Each row was made from one path, in order. Every step used is in the known rows, and no mark comes twice. Write each row's path.
Known rows:
H-Q-S: [-2.92 -0.32 -0.95 -0.21 -0.97 -3.08 -1.41  0.35 -1.53  1.31  0.63 -2.35
 -0.71 -0.97 -0.85  2.07 -0.17  1.50 -0.72 -0.79  1.03 -2.18 -0.80]
E-P-Y-S-G-H: [-0.85 -1.40  3.18 -3.00  3.28 -1.46  2.60 -2.05  0.78  0.38  1.65 -4.34
 -2.11 -0.50  0.20 -0.33 -2.19 -2.01  0.76  1.13  2.95 -1.00 -0.67]
H-Q-S-G-P: [-2.86 -1.18  0.12 -2.14  0.83 -0.47 -0.51 -0.06 -0.95  1.43  2.21 -4.59
 -1.30 -0.08 -0.54 -0.52 -1.97  0.89 -0.02 -0.96  2.78 -1.94 -0.65]
Q-S-G-H: [-2.09 -2.14  0.72 -0.96  1.22 -2.15  0.55  0.22  0.60 -0.28  3.80 -2.59
 -3.83  0.78 -1.62 -0.90 -1.93  1.26 -1.17  0.90  2.45 -0.16 -0.75]
P-Q: [-0.37 -1.50  0.58  0.61  1.17 -1.50 -1.24 -0.42 -0.26  0.57 -0.25 -2.67
  0.78 -1.22  0.64 -0.62 -0.63  0.30 -0.64 -1.86 -1.11 -0.79 -1.39]
S-G: [-0.93 -2.46  0.97 -0.32  1.13 -1.27  0.62 -0.16  0.23  0.23  1.92 -2.49
 -2.40  0.25 -0.16 -1.49 -0.89  1.47 -2.25 -0.17  1.19  1.79  0.75]
G-P-E: [-0.26 -0.22  0.08  0.94  1.28  1.71  0.17 -0.39 -2.71  0.18  2.73 -3.81
  1.10 -2.07 -1.01 -1.10 -0.05 -0.48  1.92 -0.66  2.12  0.15 -0.33]
Y-S-G-H-Q: [-1.84 -2.38  0.77 -2.46  1.84 -1.80  1.68 -2.09  0.25  0.49  1.56 -2.97
 -0.77  0.51  0.39  0.14 -3.59  0.50  0.35  1.35  1.87 -2.35 -0.34]
G-P-Y-H-Q: [-0.57  1.23  2.81 -0.45  2.61 -0.56  0.16 -0.67 -0.86  0.55  0.60 -3.64
  1.63 -3.06 -1.65  1.15 -2.45 -0.75  2.57 -1.81  3.10 -1.83  0.89]
P-E-H-Q-S-G: [-3.08 -1.75 -0.27 -0.18 -0.37 -0.61 -1.90  0.92 -0.56  0.26  4.09 -4.47
 -1.80 -1.63  0.98  1.30 -0.87  0.53  0.73 -2.22  0.68 -0.16 -0.45]
Y-S: [-2.65 -0.45 -0.44  0.16 -0.31 -3.09  1.60 -1.84 -1.03  1.20 -0.53 -1.13
  0.89 -1.99 -0.11 -0.51 -0.33 -0.34 -0.10  2.27  0.51 -1.96 -1.64]
S-G-P-E-H-Q: [-1.45 -1.68  0.65 -1.34  1.87  2.41 -0.54 -0.62 -0.52  0.43  4.35 -5.99
 -1.39 -0.99  0.88 -0.82 -2.44  0.16  2.06 -1.90  2.18  0.41  0.48]
Q-S-G-P-E: [-2.00 -1.86  0.25 -0.54  1.03  0.20  0.36  0.73 -1.13 -0.09  3.75 -4.18
 -1.16 -1.32 -1.08 -2.27 -0.98 -0.73  0.36 -0.64  2.94 -0.05 -1.70]
E-H: [-3.08  1.03 -0.43  0.50 -0.52 -1.26 -0.29 -1.21  0.82  1.69  2.17 -2.71
 -3.05 -1.33 -0.04  0.32  0.05  1.53  0.61  0.88 -0.14  0.56  0.62]
H-Q-S-G: [-2.92 -2.09 -0.02 -1.46  0.06 -2.35 -1.00  0.58 -0.76  0.79  1.71 -3.34
 -1.91 -0.14  0.01  0.46 -1.28  1.45 -1.68 -1.19  1.37 -0.99 -0.39]
P-Y-S: [-0.71 -1.00  0.74  0.07  0.42 -2.14  1.69 -0.51 -1.03  0.49 -0.95 -2.35
  1.78 -2.84 -0.27  0.77 -0.54 -1.12  0.03  0.48  1.57 -0.86 -1.33]
Q-S-G-P-Y-H: [-2.23 -0.39  2.97 -0.72  1.85 -1.51  1.01  0.35  0.99  0.04  2.70 -3.20
 -1.14 -2.20 -2.07 -2.01 -2.72 -1.58  0.47 -0.81  3.86 -1.15 -1.19]
Q-S-G: [-2.81 -1.99  0.14 -0.52 -0.02 -2.73  0.11  0.51  0.24  0.40  2.32 -2.24
 -2.92 -0.43 -0.73 -1.66 -0.81  0.74 -2.16  0.15  1.63  0.20 -1.16]
G-H: [-0.44 -0.79  0.51  0.23  1.73 -1.19  0.69 -1.02 -0.33 -0.11  2.22 -2.10
 -2.46  0.51 -2.01  0.81 -1.33  1.70  0.11  1.36  1.32  0.23  0.78]
E-H-Q-S: [-4.87  0.94 -1.26 -0.19 -1.75 -2.26 -1.95 -0.46  0.31  2.28  2.13 -3.42
 -2.70 -1.21 -0.03  1.93 -0.31  1.75  0.94 -0.10  0.42 -1.80 -0.47]
E-P-Q-S-G: [-2.94 -1.53  1.74 -2.11  2.07 -2.57 -0.98 -1.23  1.26  1.34  1.75 -4.31
 -2.44 -0.05  1.07 -2.32 -0.68 -1.63 -1.01 -1.08  0.30 -1.93 -2.52]
G-H-Q-S: [-2.27 -0.83 -0.43 -0.85  0.73 -2.20 -0.83 -0.30 -0.77  0.48  2.28 -2.96
 -2.05  0.46 -1.96  2.82 -1.83  1.91  0.67  0.63  1.64 -2.36 -0.03]
Y-P-Q-S-G-H: [-0.26 -0.58  1.33 -0.63  4.34 -1.40  0.52 -1.26 -0.34 -0.51  3.69 -4.48
 -1.31 -1.17 -1.16 -2.22 -0.54 -2.03  0.44 -2.22  1.20 -2.26 -3.32]
Y-H-G: [-1.68 -1.65  2.57  0.29 -0.28 -2.80  0.66  0.31  3.11 -0.79  0.15  0.24
 -1.04 -2.26 -1.06  1.29 -2.00  0.59 -1.20  0.74 -0.13 -0.38  2.08]
E-P-Y-H-Q: [-1.57  0.81  4.14 -1.36  2.46 -3.15 -0.26 -1.44  0.33  0.86  0.36 -2.69
  0.01 -2.30 -0.42  2.56 -0.89 -1.60  0.79 -1.40  1.65 -1.78  1.07]

Which path is each row?
[-1.51 -0.52  2.50 -0.21  0.80 -0.77  0.99 -0.19  2.50 -0.22  0.54 -1.06
 -0.75 -2.25 -1.48 -0.18 -2.75 -0.36  0.49  0.99  1.46 -1.04  2.13] -> Y-H-G-P
[-4.58  0.30 -0.33 -1.78  0.35 -0.20 -1.07 -0.86  0.82  2.10  3.55 -5.32
 -3.55 -0.68  0.44 -0.46 -2.12  0.95  1.59 -0.27  2.32 -1.72 -0.18] -> E-H-Q-S-G-P
[-3.19  0.63 -0.62 -0.10 -0.49 -1.21 -1.57 -1.03  0.22  1.96  1.83 -3.64
 -2.16 -0.73  0.61  2.01 -0.68  2.12  1.03 -0.40 -0.03 -0.77  1.03] -> E-H-Q
[-2.39 -2.14  0.56 -1.31  0.51 -2.43  2.22 -1.80 -0.19  0.82  0.45 -1.78
 -0.31 -1.05  0.69 -1.83 -1.69 -0.31 -1.14  1.72  1.22 -0.71 -1.43] -> Y-S-G
[-3.10  0.66 -0.86 -0.21  0.08  1.23 -1.58 -0.37 -1.78  1.28  3.87 -5.17
 -0.42 -2.34 -0.33  0.33 -0.66 -0.38  3.54 -0.94  1.96 -1.82 -0.99] -> G-P-E-H-Q-S
[-2.22 -1.17  2.34 -0.47  0.51 -1.61 -0.46  0.36  3.19 -0.20  0.64 -1.71
  0.00 -2.67 -0.94 -0.68 -3.25 -1.63  0.60 -0.04  0.98 -3.34 -0.52] -> Y-H-G-P-Q-S
[ 0.12 -2.22  1.26 -0.54  2.29  2.04  0.75 -0.10 -1.58 -0.30  3.60 -4.61
 -0.45 -0.87 -0.15 -2.64 -1.26 -0.40  0.56 -1.12  2.56  1.65 -0.08] -> S-G-P-E
[-1.77 -1.94  1.13 -2.12  2.17 -0.47  1.46 -2.34  0.17  0.96  0.59 -4.13
  1.21 -1.09  1.30 -3.84 -3.10 -1.89  0.94  0.38  1.57 -2.75 -2.89] -> Y-S-G-P-Q
[-0.84 -1.22  1.03 -1.41  2.28  1.01  1.34 -1.00 -0.34  0.63  2.37 -4.28
 -1.93  0.04 -0.56 -2.99 -1.83  0.45 -0.11  0.20  2.69  0.86  0.40] -> S-G-P
[-3.36  0.41  2.31 -1.52  1.45 -2.62 -0.35 -0.93  0.65  0.87  2.27 -2.33
 -0.42 -1.77 -1.71 -0.34 -3.05 -0.52  0.65 -0.51  2.60 -3.17 -0.66] -> Y-H-Q-S-G-P
[ 0.66  0.52  0.46  1.99  2.18 -0.20  1.22 -0.94 -3.65 -0.26  3.25 -2.82
  1.16 -3.74 -1.47 -0.52  3.17 -1.77  0.74 -2.02  0.37  0.38 -1.24] -> Y-P-E
[-1.42 -2.81  0.16 -1.19 -0.10  0.72 -0.53  1.02  1.93  0.15  0.26 -4.34
 -0.81 -1.22 -0.01 -1.07 -2.22 -0.31  0.09 -0.30  1.12 -2.27 -0.45] -> H-G-P-Q-S
[-1.34 -2.66 -0.56  0.84 -1.27  1.13 -0.71  1.25  1.42 -0.77  2.84 -3.10
 -2.08 -2.31  0.94  1.68 -0.32  0.78  0.52 -0.56 -0.54  1.78  1.95] -> P-E-H-G
[-1.82 -1.40  0.28 -1.14  0.08  1.70 -0.85 -0.29  3.51  1.02  1.55 -5.19
 -2.50 -1.15  1.37 -0.83 -2.32  0.37  1.75 -0.10  0.24 -0.99  0.92] -> E-H-G-P-Q
[-1.20 -2.99  0.91 -1.23  1.92 -1.85 -1.26  0.03  1.13 -0.21  2.52 -3.85
 -1.86  0.36 -0.25 -1.42 -2.76  0.00 -0.63 -1.43  0.61 -1.67 -2.60] -> P-Q-S-G-H
[-2.18 -0.91  0.54 -1.03 -0.56  1.24  1.68 -0.27  2.88  1.20  0.78 -4.75
 -1.72 -2.28  0.97  0.22 -2.60 -0.73  2.46  1.71  2.11 -1.09  0.96] -> E-H-G-P-Y-S
[-3.39 -1.20 -0.31 -1.09 -0.82  0.76 -1.32  0.33  3.45  1.10  2.15 -5.09
 -2.97 -1.30  0.52 -1.01 -2.32 -0.11  1.95  0.10  0.55 -1.99 -0.31] -> E-H-G-P-Q-S
[-0.49 -0.17  0.61 -0.31  2.03  0.55 -0.61 -1.51 -0.96  1.10  0.56 -4.41
  1.11 -1.14 -0.13 -2.34 -1.46 -0.46  1.52 -1.17  0.85 -1.71 -1.48] -> G-P-Q
[-1.64 -0.26 -0.47  1.64 -0.35 -0.03 -1.09 -0.12 -0.73  0.25  3.04 -2.88
 -1.01 -2.61  0.13  0.93  0.45  0.54  1.30 -0.62 -0.36  1.34 -0.09] -> P-E-H
[-1.63 -1.66  0.95 -1.78  1.28 -0.27 -0.20  0.75 -1.06  0.91  1.75 -5.67
 -0.74 -0.66 -0.73  0.16 -2.35  0.03  0.29 -2.11  3.65 -1.39 -0.30] -> H-Q-S-G-P-Y
[-3.61 -0.58  2.12 -0.62  0.58 -4.37 -0.61 -0.27  0.94  0.51  1.70 -0.90
 -0.73 -1.80 -1.21  0.98 -2.57  0.04 -0.91 -0.99  1.15 -2.29 -0.31] -> Y-H-Q-S-G
[-0.18 -2.92  1.40 -1.78  2.43 -0.46  0.21 -0.57  0.19 -0.41  2.85 -3.89
 -2.75  1.49 -0.40  0.98 -3.28  2.36 -0.70 -0.63  1.76  0.35  1.32] -> S-G-H-Q
[-2.01 -2.08  0.06 -1.20  0.78  0.26 -0.97  0.56 -2.08  0.54  2.97 -4.85
 -0.18 -1.13 -0.34 -0.09 -1.73  0.06  0.37 -1.93  2.64 -1.39 -1.02] -> H-Q-S-G-P-E
[-0.31 -2.53  1.17 -1.40 -0.07  1.26  2.10  0.55  1.31  0.03 -0.62 -3.99
  0.11 -2.16  0.07  0.00 -2.29 -1.18  0.90  1.12  3.00 -1.24  1.09] -> H-G-P-Y-S
[-1.44 -0.11  1.91 -1.18  1.99 -2.05 -1.09 -2.33  0.36  1.55  0.24 -3.70
 -0.62 -0.56  1.12 -0.94 -0.02 -0.98 -0.19 -1.05 -0.84 -1.68 -1.32] -> E-P-Q
[-4.53 -0.72 -0.55 -1.02 -0.57 -1.94 -1.44 -0.48  1.27  1.84  3.10 -4.25
 -3.78 -0.38  0.61  0.89 -1.51  1.58 -0.02 -0.53  0.88 -0.87 -0.07] -> E-H-Q-S-G
[-1.57  0.85 -0.42  0.41  0.92  2.12 -0.49 -1.03 -1.27  0.74  3.76 -4.54
 -0.86 -2.47 -0.42 -1.11 -0.38 -0.32  3.41 -0.22  1.59  0.02 -0.09] -> G-P-E-H
[-0.94 -1.27  2.78 -0.64  1.51 -0.41 -0.28 -0.24  3.00 -0.37  0.00 -1.70
  0.47 -2.30 -0.72 -0.57 -3.45 -1.12  0.82 -0.47  0.32 -2.21  0.68] -> Y-H-G-P-Q
[-2.14 -2.67  0.73 -0.74  0.81 -2.21 -1.32  0.32  0.68  0.02  1.45 -3.38
 -0.83 -0.42  0.43 -2.00 -1.48 -0.12 -1.56 -1.93 -0.02 -1.20 -2.70] -> P-Q-S-G
[-2.90 -1.03  0.44 -1.20  1.14  0.90  1.56 -2.05 -0.20  0.86  3.19 -4.41
 -0.08 -2.05  1.10 -2.73 -2.20 -1.54  2.43  1.14  2.16 -1.20 -1.71] -> Y-S-G-P-E-H
[-3.42 -1.04  0.06 -0.68  0.66  0.49 -0.18  0.21  0.11  0.60  5.00 -4.98
 -2.65 -1.37 -0.38 -2.49 -1.37 -0.65  1.39 -0.38  2.51 -0.04 -1.57] -> Q-S-G-P-E-H
[-1.70 -1.16  2.78 -2.26  2.20 -2.15  2.27 -1.87  0.58  1.15  0.41 -4.02
 -0.83 -1.43  1.15 -1.00 -1.00 -2.32 -0.15  0.61  2.36 -0.83 -1.04] -> E-P-Y-S-G
[ 0.10 -2.70  1.80 -1.56  2.31 -1.11  2.53 -0.49  0.32 -0.60  1.15 -3.34
 -0.63 -1.10 -0.33 -0.13 -2.80 -0.86  0.31  0.69  2.84 -0.53 -0.54] -> P-Y-S-G-H
[-1.81  1.19  2.19 -0.54  1.72 -1.35 -0.11 -0.15 -0.41  0.73  1.02 -3.35
  1.36 -3.14 -2.39  0.76 -2.28 -1.42  2.58 -1.45  3.37 -3.07 -0.35] -> G-P-Y-H-Q-S
[-2.17 -1.09  0.72 -1.78  1.67 -0.59  2.57 -2.13 -0.35  1.29  1.06 -3.46
  0.02 -0.94  0.05 -3.45 -2.56 -1.02  0.58  1.93  2.72 -1.60 -1.51] -> Y-S-G-P
[-0.06 -2.86  2.09 -2.24  2.41 -1.14  1.64 -0.52 -0.14 -0.37  0.84 -4.36
  0.04 -0.75  0.15  1.34 -3.44 -0.26  0.63 -0.44  2.86 -1.43 -0.16] -> P-Y-S-G-H-Q
[-0.03 -2.76  1.41 -1.19  2.37 -0.62  1.27 -0.74  0.71 -0.52  3.24 -2.95
 -3.40  1.35 -0.92 -0.60 -2.79  1.75 -0.92  0.53  1.76  1.35  1.05] -> S-G-H
